Every row comes from one small tree of marks. The marks that hang from a mark follow it in brackets, in alphabetical order. Every link used is in the known rows. Which tree was each row made from?
Known rows:
tomab[lisinor peguruz[gevuras[kenuzes[kodeb]]]]: [ 32  20  10 -13 -40  15 -15 -14  20  23  49 -52   3 -15  30   6  -2  61
  77 -15   7  13  19  -7  -4 -25  24 -56   5 -16   8 -12 -26]
maru[kodeb[kenuzes[gevuras[peguruz]]]]: [ -4 -27  17 -24   6 -23  -7  -4  19  21  49 -12   0   7   9  -5   8  48
  39   2  14 -17   2  19 -54  -2   8  12   6 -34   9 -23 -30]
zolu[mulut[gaki[peguruz[nadapu tomab]]]]: [  1 -13  27  -1 -24  -9   6 -15 -16   0  17  32  18  19 -17 -11  34  11
   5  26 -37  37 -11  15  12 -31 -27   3 -16  42  46  -2   3]
gaki[peguruz[gevuras tomab]]: [ -2   3  23  -1 -25  -1  -8 -26   6  -4  22  13  40  -9 -22 -14   2   6
   8   9 -28  -2   4  -7   3 -19   3   3  -1  -6   6   9  -8]
safin[nadapu[peguruz[gaki gevuras tomab[lisinor]]]]: [  5  37  14  15 -37   2   3 -58 -22 -21  17  12  23  18   6 -38   1 -17
  22  30 -11   4   9  15  29 -18  -3 -46  -4   7  -8  13  -2]
kenuzes[gevuras]: [ 12 -22  25  -7 -10  -6  -6   7   3   1  50 -23   4 -12   3  -7 -12  35
  26  23  18 -16  14  15 -22  -2  29 -39  26 -18  12  -8 -20]
maru[kodeb[kenuzes[gevuras[peguruz[gaki nadapu]]]]]: [ -3  -1  25  -3   8 -28   2 -36   3  17  19  -5  23  15   6 -14  12  39
  28  13  15 -10   6  24 -27 -14  -8   4 -24  -8   6  -9 -13]
safin[nadapu[peguruz[gaki gevuras[kenuzes[kodeb]]]]]: [ 15  51  17 -14 -16   5  -4 -37 -30   5  19   0  15 -19  19 -23   6  24
  47   9  18  -6  13   1  22 -18  -1 -51 -29 -21 -10   3 -37]
zolu[mulut[gaki[peguruz[gevuras nadapu]]]]: [-10   4  18  -6 -36   1   8  -7  -9  22   8  32  17  10 -18 -12  39  13
  16   2 -15  32 -17   8   6 -24 -30  -3 -14  33  46  12   6]
mulut[gaki[peguruz] zolu]: [  9 -14  15 -14 -36   1  14   4   1  17  29  22  -5  22  -7   4  41  24
  23   1 -15  39   0  12 -15 -20 -22 -18 -23  28  24   3  -5]
peguruz[gevuras[kenuzes] nadapu tomab[lisinor]]: [ 18   9  31  12 -16   4  -5 -27 -15 -12  16 -14  45  -2   8 -10  -6  -2
  37  -2 -16   5  26   9  24 -26   9 -24  -5  11  15  13 -10]
tomab[peguruz[gaki]]: [ 27   4   7   6 -34  -8 -12 -19  20  -2  43 -24   7 -10   3  -4  -9  36
  18  10  11  16   3  -6  -6 -17  19 -51  -6  -8  -2  -5  -3]
gevuras[kenuzes peguruz]: [ 23  -9  17 -33  -5  -7 -19   8  -6  -5  40 -14  -5 -27  13   2   1  28
  46 -26   9  -8   9 -20   1 -18  21  -4 -16 -27  10  -9 -34]
nadapu[peguruz[gevuras] safin]: [  8   2   2 -12 -31   9 -18   3  11 -10  34  26 -18   7   7 -39 -12   1
  30  33  11   7  -9 -14 -17 -19   4 -25  27 -22   2   9 -15]
nadapu[peguruz[gaki gevuras tomab[lisinor]] safin]: [ 10  13  13  11 -52  10  -8 -47   0 -20  20  16   4  30   9 -40  -6 -13
  29  37 -15  20   3   0  11 -24  -4 -31  17  -3  -9  18   0]
gevuras[kenuzes peguruz[tomab]]: [ 22 -13  29 -25   6 -12 -17  -9 -15 -18  35 -12  16 -17   4  -1  -4  16
  33 -12 -12  -9   9 -16  10 -17  19  10 -17 -20   4 -10 -31]
zolu[mulut[gaki[peguruz[nadapu tomab[lisinor]]]]]: [  6  -9  23   3 -46   0   9 -24 -11   2  21  21   7  32  -2 -10  40   9
  26  23 -43  42  -3  22  17 -39 -25 -13  -4  49  51  -3  10]
peguruz[gevuras nadapu tomab]: [ 13   6  27  16   0  -9  -4 -13 -15 -12  13  14  54  -3 -21 -24 -17  -2
   4  21 -12  -6  12   9  15 -20   8 -19   0  12  12  20  -3]
safin[nadapu]: [ 21   2   5   3 -10  -8  -2   7 -16 -14  47   5   8 -19   5 -26  -4  10
  22  15  10 -10   9  16   7 -17  18 -51  -2 -14   4  -1 -19]
kodeb[kenuzes[gevuras[peguruz]]]: [  3 -11  23 -15   0 -24  -9  -5  11  11  51 -15  -3  -8   4  -5   2  35
  19   3  17 -10  -7  19 -41  -4  20   6  15 -23  15 -15 -18]
zolu[mulut[gaki[peguruz]]]: [  2 -25  12 -21 -45  -2   2   8   2  14  39  19 -12   5  -8   1  41  27
  20   0 -17  32 -12   7 -11 -18 -17 -12  -3  11  40  -6  -8]
nadapu[peguruz[gevuras]]: [ 10  10  10 -20 -25   2 -16   2   9   1  30  15   2  -6  -1 -20 -10  10
  22  19  11  -2   2 -10 -15 -10  10 -31  19 -20   9   4 -19]
peguruz[tomab]: [ 26 -20  22   2  -7 -11 -10   1  -3 -18  43   2  25  -9 -10 -10 -16  13
   7  17 -14  -6  16   8   0 -15  20 -26  10 -10   5   0 -18]
gevuras[peguruz]: [ 25  -8  10 -25  -9 -13 -11  12   1  -5  40   2  -6 -15   0 -10  -3  27
  33  -9   7  -9   2 -15  -2 -21  22 -16   0 -21  10  -5 -21]
kodeb[kenuzes]: [ 23 -16  11   2 -17 -16  -9  11  17   5  57   1  12 -17   1  -5  -1  21
   2  -2   6   9   7  26 -32 -14  11 -26  14 -22  11  -5 -17]
tomab[peguruz[gaki nadapu]]: [ 27  20  12  16 -23  -9  -8 -25  10  -4  26 -14  18  -3   3 -16 -10  27
  16  25  12  19   4  -1   8 -31  10 -53 -18  15   7  -2   7]
zolu[mulut]: [ 29 -31  19 -19 -25  -7 -14  29  -5   5  55  10  -1 -18  -2   2  -1  32
  14   1  -4   1   4  13 -10 -17   8 -34  23 -10  33 -10 -18]
safin[nadapu[peguruz[gevuras[kenuzes] tomab]]]: [  0  23  22  -7  -3   1 -14 -27 -26 -24  21  10  24  -9   7 -30  -5 -13
  23  22  -5  -9   3   1  14  -9   3 -14 -11 -13  -2   0 -29]
lisinor[tomab[peguruz[gaki]]]: [  9  -5  25   9 -27 -15 -10  -8  25   7  48 -30  14  -2   3   4  -2  29
   8  18   2  22   3   4 -28 -17  28 -41 -14 -13 -11  12   1]
zolu[mulut[gaki[peguruz[gevuras[kenuzes] tomab]]]]: [-15 -18  34 -14 -33   3  -2 -20 -15   8  19  11  30   2 -15   9  38   9
  17 -17 -34  30 -10   1   6  -7 -25  25 -19  11  31   3 -15]
safin[nadapu[peguruz[gaki gevuras[kenuzes] tomab]]]: [ -1  34  28   6 -11  -2  -8 -54 -34 -26  10   9  35  -7   3 -29   0 -17
  14  20  -3  -3   5   2  28  -8  -4 -19 -28  -9 -13   9 -23]
kodeb[kenuzes[gevuras[peguruz[gaki nadapu tomab]]]]: [ -1  11  42  18  11 -33   0 -52 -15  -4  18  -4  38  10  -9 -18   0  15
  -6  25   0  -1  -1  29  -6 -14   2  13 -16  13   8  -2   1]

Which tree is each row?
[ 27  30  41  11   2  -5   1 -42 -33   2   5  -8  66 -16  -5  -8  -6  25
  26   1  -9  -2  31   6  37 -27   1 -29 -35   7  -2  16 -23] : peguruz[gaki gevuras[kenuzes[kodeb]] nadapu tomab]
[ 25   6  29  22  -4 -17   1 -30 -20 -19  13   9  49  -2 -13 -20 -11   4
  -4  26 -12   4  20  13  25 -27   5 -36 -20  17   4  12  -1] : peguruz[gaki nadapu tomab]
[  6  -3  19  -6   1  -8  -8  -2  -9 -11  27   3 -18   8   9 -39  -8  20
  44  37  17  -9  -7  -1  -6 -28  15  -7  10  -2  13  -2  -7] : kenuzes[gevuras[peguruz[nadapu[safin]]]]
[-15   7  14  21 -27   4  10 -32  -7 -11  -1  34  26  30 -20 -44  24 -14
  17  33 -24  38 -15  -1  13 -31 -22  11 -19  29  10  26   7] : mulut[gaki[peguruz[gevuras nadapu[safin] tomab]]]
[ 29   7  21 -19  -9   5 -10   5  -8  17  37 -20  25 -34   9   4  -6  47
  49 -20  10 -10  25  -5   1 -16  19 -38  -4 -29   5   2 -43] : peguruz[gevuras[kenuzes[kodeb]]]
[  1  14  13  21 -44  15  -3 -40   3 -15  12  23  21  21  -1 -41   8 -14
  36  35 -32  18   2   2  19 -46  -9  -8   4  18  12  16  13] : gaki[peguruz[gevuras nadapu[safin] tomab[lisinor]]]
[ 38   5  18 -42   1  -6 -15   8 -12  10  43 -18  -6 -29  19   5   3  56
  65 -22   9 -11  18 -17   4 -29  22 -21 -18 -30   9 -17 -46] : gevuras[kenuzes[kodeb] peguruz]
[  6   0  13  -4 -22   4 -18 -13   1 -22  27  29   2  15  -4 -41 -17 -10
  16  45  -9   6  -8  -9  -8 -17   2  -9  25 -15  -3  10 -13] : nadapu[peguruz[gevuras tomab] safin]
[  9  18  24 -16 -26   5 -16 -28  -4  -2  18  -3  18 -16   8  -6   1   9
  27  -3  15   4  10 -14   3  -6   1 -28 -13 -22  -4   9 -24] : nadapu[peguruz[gaki gevuras[kenuzes]]]
[ 12  18  33  28  -8 -13   4 -38 -22 -13   1  12  66  -3 -24 -22 -13  -4
  -7  16 -10   1  17  11  30 -19   1 -24 -18  16   0  28   3] : peguruz[gaki gevuras nadapu tomab]
[ 10  20  14  -8 -32  -1  -8 -23   3   0  19  13  15  -5  -4 -19  -4   9
  12  14  13   3   4  -8  -1 -10   2 -37   2 -15  -2  12 -12] : nadapu[peguruz[gaki gevuras]]
[ -5  13  24  10 -17  11 -14 -35  -8 -19   5  18  34  -4  -3 -32   6 -12
  27  21 -25  14  -1 -12  19 -38  -9  17 -19   5   7  11  -6] : gaki[peguruz[gevuras[kenuzes] nadapu[safin] tomab]]
[  2   4  28  -3  11 -24  -6 -11   2   9  33  -4   8  -1   4 -17   2  28
  18  15  18  -7  -7  24 -28 -16  10   2   4  -2  25 -12  -7] : kodeb[kenuzes[gevuras[peguruz[nadapu]]]]
[ 29   7  -5  15 -44   9 -13  -7  25 -11  45 -13 -25  18  28 -35 -11  20
  54  39   3  32  -1   3  -2 -47  15 -56  18  13  14  -7  11] : tomab[lisinor peguruz[nadapu[safin]]]
[ -4 -15  31  -5  27 -30  -6 -27   1   6  28   3  29  22  -1 -18   2  30
  23  29  -5 -15   5  29 -33 -14  -2  26  -7  -2  14 -17 -18] : maru[kodeb[kenuzes[gevuras[peguruz[nadapu tomab]]]]]
[ 32  21   8  22 -45  -2  -4 -34  15  -3  31 -27   6   8  19 -14  -4  27
  37  19   6  27  13   5  13 -38  12 -69  -8  21  12  -3  13] : tomab[lisinor peguruz[gaki nadapu]]
[-10   3  27 -12 -32   6   1 -10 -15  19   7  16  21  -2  -3   0  44  14
  28 -14 -12  34 -11   2  10 -21 -30   6 -29  25  45   6  -7] : zolu[mulut[gaki[peguruz[gevuras[kenuzes] nadapu]]]]
[  0 -35  18  -8  -2 -17  -7   1  23  20  57 -15  12   5   9  -3   3  46
  27  16  13 -12  14  37 -59   2   9 -15  18 -32   7 -20 -30] : maru[kodeb[kenuzes[gevuras]]]
[ 12  17  28  -3 -39   8 -10 -54  -6 -13  19 -12  26   6  14  -7   2  -4
  33   5 -12  11  19  -3  15 -12   2 -25  -4  -8  -3   7 -16] : nadapu[peguruz[gaki gevuras[kenuzes] tomab[lisinor]]]
[  7  15  26   2 -22  -6  -9 -39  -7 -14  13  16  33   6 -14 -21 -11  -3
  -1  25  -7   3   6  -3   5  -9   0 -22  -1  -6  -6  14  -9] : nadapu[peguruz[gaki gevuras tomab]]
[ 11   2  24   9 -37   2  23 -28 -11   5  11  24  14  50  -2  -7  41   6
  27  23 -40  49   8  27  13 -39 -31 -19 -25  65  33   7  14] : mulut[gaki[peguruz[nadapu tomab[lisinor]]] zolu]
[ 25  22  17 -35 -15   9 -17  -2  -3  14  34  -6   2 -20  18  -5  -4  39
  53   4  14  -5  15 -13  -6 -17  11 -37   4 -29   9  -7 -45] : nadapu[peguruz[gevuras[kenuzes[kodeb]]]]
[ 30  -8  13  21 -27   2  -4 -13  -5 -27  32  10   6  21  11 -39 -11  -5
  35  42 -20  17  15  17  16 -44   8 -37  17  17  11   8   2] : peguruz[nadapu[safin] tomab[lisinor]]
[ 13  19  22   4 -44   2  -5 -49   1 -12  18   5  24  18   1 -19  -3  -3
  21  21 -13   9  14   3  11 -16   2 -36  10   1  -1  13  -5] : nadapu[peguruz[gaki gevuras tomab[lisinor]]]
[ 14   8  17  -7 -36   5 -12 -25   7  -9  31   5  11  18   6 -21  -9   0
  30  26 -13   5  10   1  -1 -16  10 -30  29  -4   9   4 -11] : nadapu[peguruz[gevuras tomab[lisinor]]]
[ -5 -16  22 -12   0 -26  -2 -29  13  20  37 -12  13   8   5  -4  14  47
  30  -1  15 -12   5  21 -40   0   0   6 -13 -30  -3 -13 -22] : maru[kodeb[kenuzes[gevuras[peguruz[gaki]]]]]
[ 25   4  26  -5  11 -20  -8 -10 -19 -18  18  15  23   1 -10 -24 -10   9
  17  16 -13  -6   4  -4  19 -33  13  -2 -13  11  16  -1 -10] : gevuras[peguruz[nadapu tomab]]
[ -1 -18  19   6 -31  -2   2 -12 -16 -10  18  44   0  32 -10 -31  33   0
  11  41 -39  46 -21  12  11 -39 -33   9 -10  38  37   2   8] : zolu[mulut[gaki[peguruz[nadapu[safin] tomab]]]]
[  3  28   3  -9 -17   2  -8  -8 -12 -10  28  22   3  -6   5 -39  -4  -3
  23  27  16  -8  -5   4   1 -12   6 -40   6 -15   4   5 -19] : safin[nadapu[peguruz[gevuras]]]
[-10 -12  14 -16 -47   2   4   0   0  22  26  23   8   2 -18  -1  39  21
  18 -11 -16  29 -17   5  -8 -11 -21  -1  -3  10  36   7  -4] : zolu[mulut[gaki[peguruz[gevuras]]]]
[ 28   6  28 -10  -5  -6 -11 -25 -17 -19  22 -13  15   1  18  -9   1   9
  52  -4 -16   1  18  -4  30 -37  14  -5 -18  10  20  -6 -15] : gevuras[kenuzes peguruz[nadapu tomab[lisinor]]]
[ 16   4  25  21 -39  -2   3 -42  -7  -6  23 -10  45   5  -9 -10  -4   4
  16  -2 -17   4  24  12  21 -13  10 -37   3   2  -6  23  -1] : peguruz[gaki gevuras tomab[lisinor]]
[ 28  18  26  -8 -18   1  -5 -18 -15  16  24 -21  37 -33   5   6   0  43
  42 -24  11  -4  29  -3  15 -14  10 -43 -23 -25  -7  12 -35] : peguruz[gaki gevuras[kenuzes[kodeb]]]
[ 19  12  22 -21 -13  12 -20 -17 -10  -8  29   8   3   2  15 -27 -11  20
  49  30  -8   5   8 -12  -1 -25   3 -14   9 -24  -5  -2 -40] : nadapu[peguruz[gevuras[kenuzes[kodeb]] tomab] safin]
[ 20  14   7  -2 -27  -1  -6 -25 -13 -27  41  12  -8  17  18 -38  -3  -8
  34  47 -13   2   9  19  11 -26  10 -50  14   1   7 -12 -15] : safin[nadapu[peguruz[tomab[lisinor]]]]
[ 11  16  30 -16 -15   7 -11 -30  -7  11  24  -6  41 -25  -4   1   9  36
  39  -6 -25  -4  18 -11  12 -26   5  -2 -18 -16   5  -4 -32] : gaki[peguruz[gevuras[kenuzes[kodeb]] tomab]]
[ 20   1   5  -7 -37   2 -13 -13   6 -18  34  21 -24   8  12 -35  -6   4
  24  40  10  17  -1  -7  -8 -25  -1 -41   9 -18  -6   4 -12] : nadapu[peguruz[gaki] safin]
[ 43   3  24 -29 -11  -1 -10 -16 -13   0  42 -27   2  -8  24   3   3  45
  72 -15 -17  -5  27  -7  18 -35  23 -19  -8 -17   9 -18 -38] : gevuras[kenuzes[kodeb] peguruz[tomab[lisinor]]]
[  5  28  10   5 -30   4  -4 -33 -15 -20  28  14  11  16   8 -40  -5 -15
  31  33 -12  -1   4  15  15 -18   6 -40  14   1   3   4  -9] : safin[nadapu[peguruz[gevuras tomab[lisinor]]]]
[ 22  -3  25  -4  -6 -21  -5 -30 -15 -15  24   3  24  -4 -14 -12  -4  13
  10  -1 -12  -6   7  -9  19 -19  12  -5 -20  -6  -5   5 -11] : gevuras[peguruz[gaki tomab]]
[ -5 -30  28 -15  17 -28 -10 -20  10   9  43  -8  19  17   1  -8   4  40
  26  14  -7 -17   3  23 -44  -2   6  29   5 -25   4 -20 -28] : maru[kodeb[kenuzes[gevuras[peguruz[tomab]]]]]
[ 41  13  30 -16 -18  -6  -3 -42 -21  -1  30 -30  15  -6  18   4   9  42
  63 -19 -17   0  30  -6  31 -33  15 -26 -25 -11  -2  -7 -31] : gevuras[kenuzes[kodeb] peguruz[gaki tomab[lisinor]]]
[  3  -8  16 -10 -35  -4   6   1  -8  13  22  28  -1  11  -8 -10  41  20
  17  14 -17  36 -12  12   3 -32 -25 -14 -15  33  51  -3   2] : zolu[mulut[gaki[peguruz[nadapu]]]]
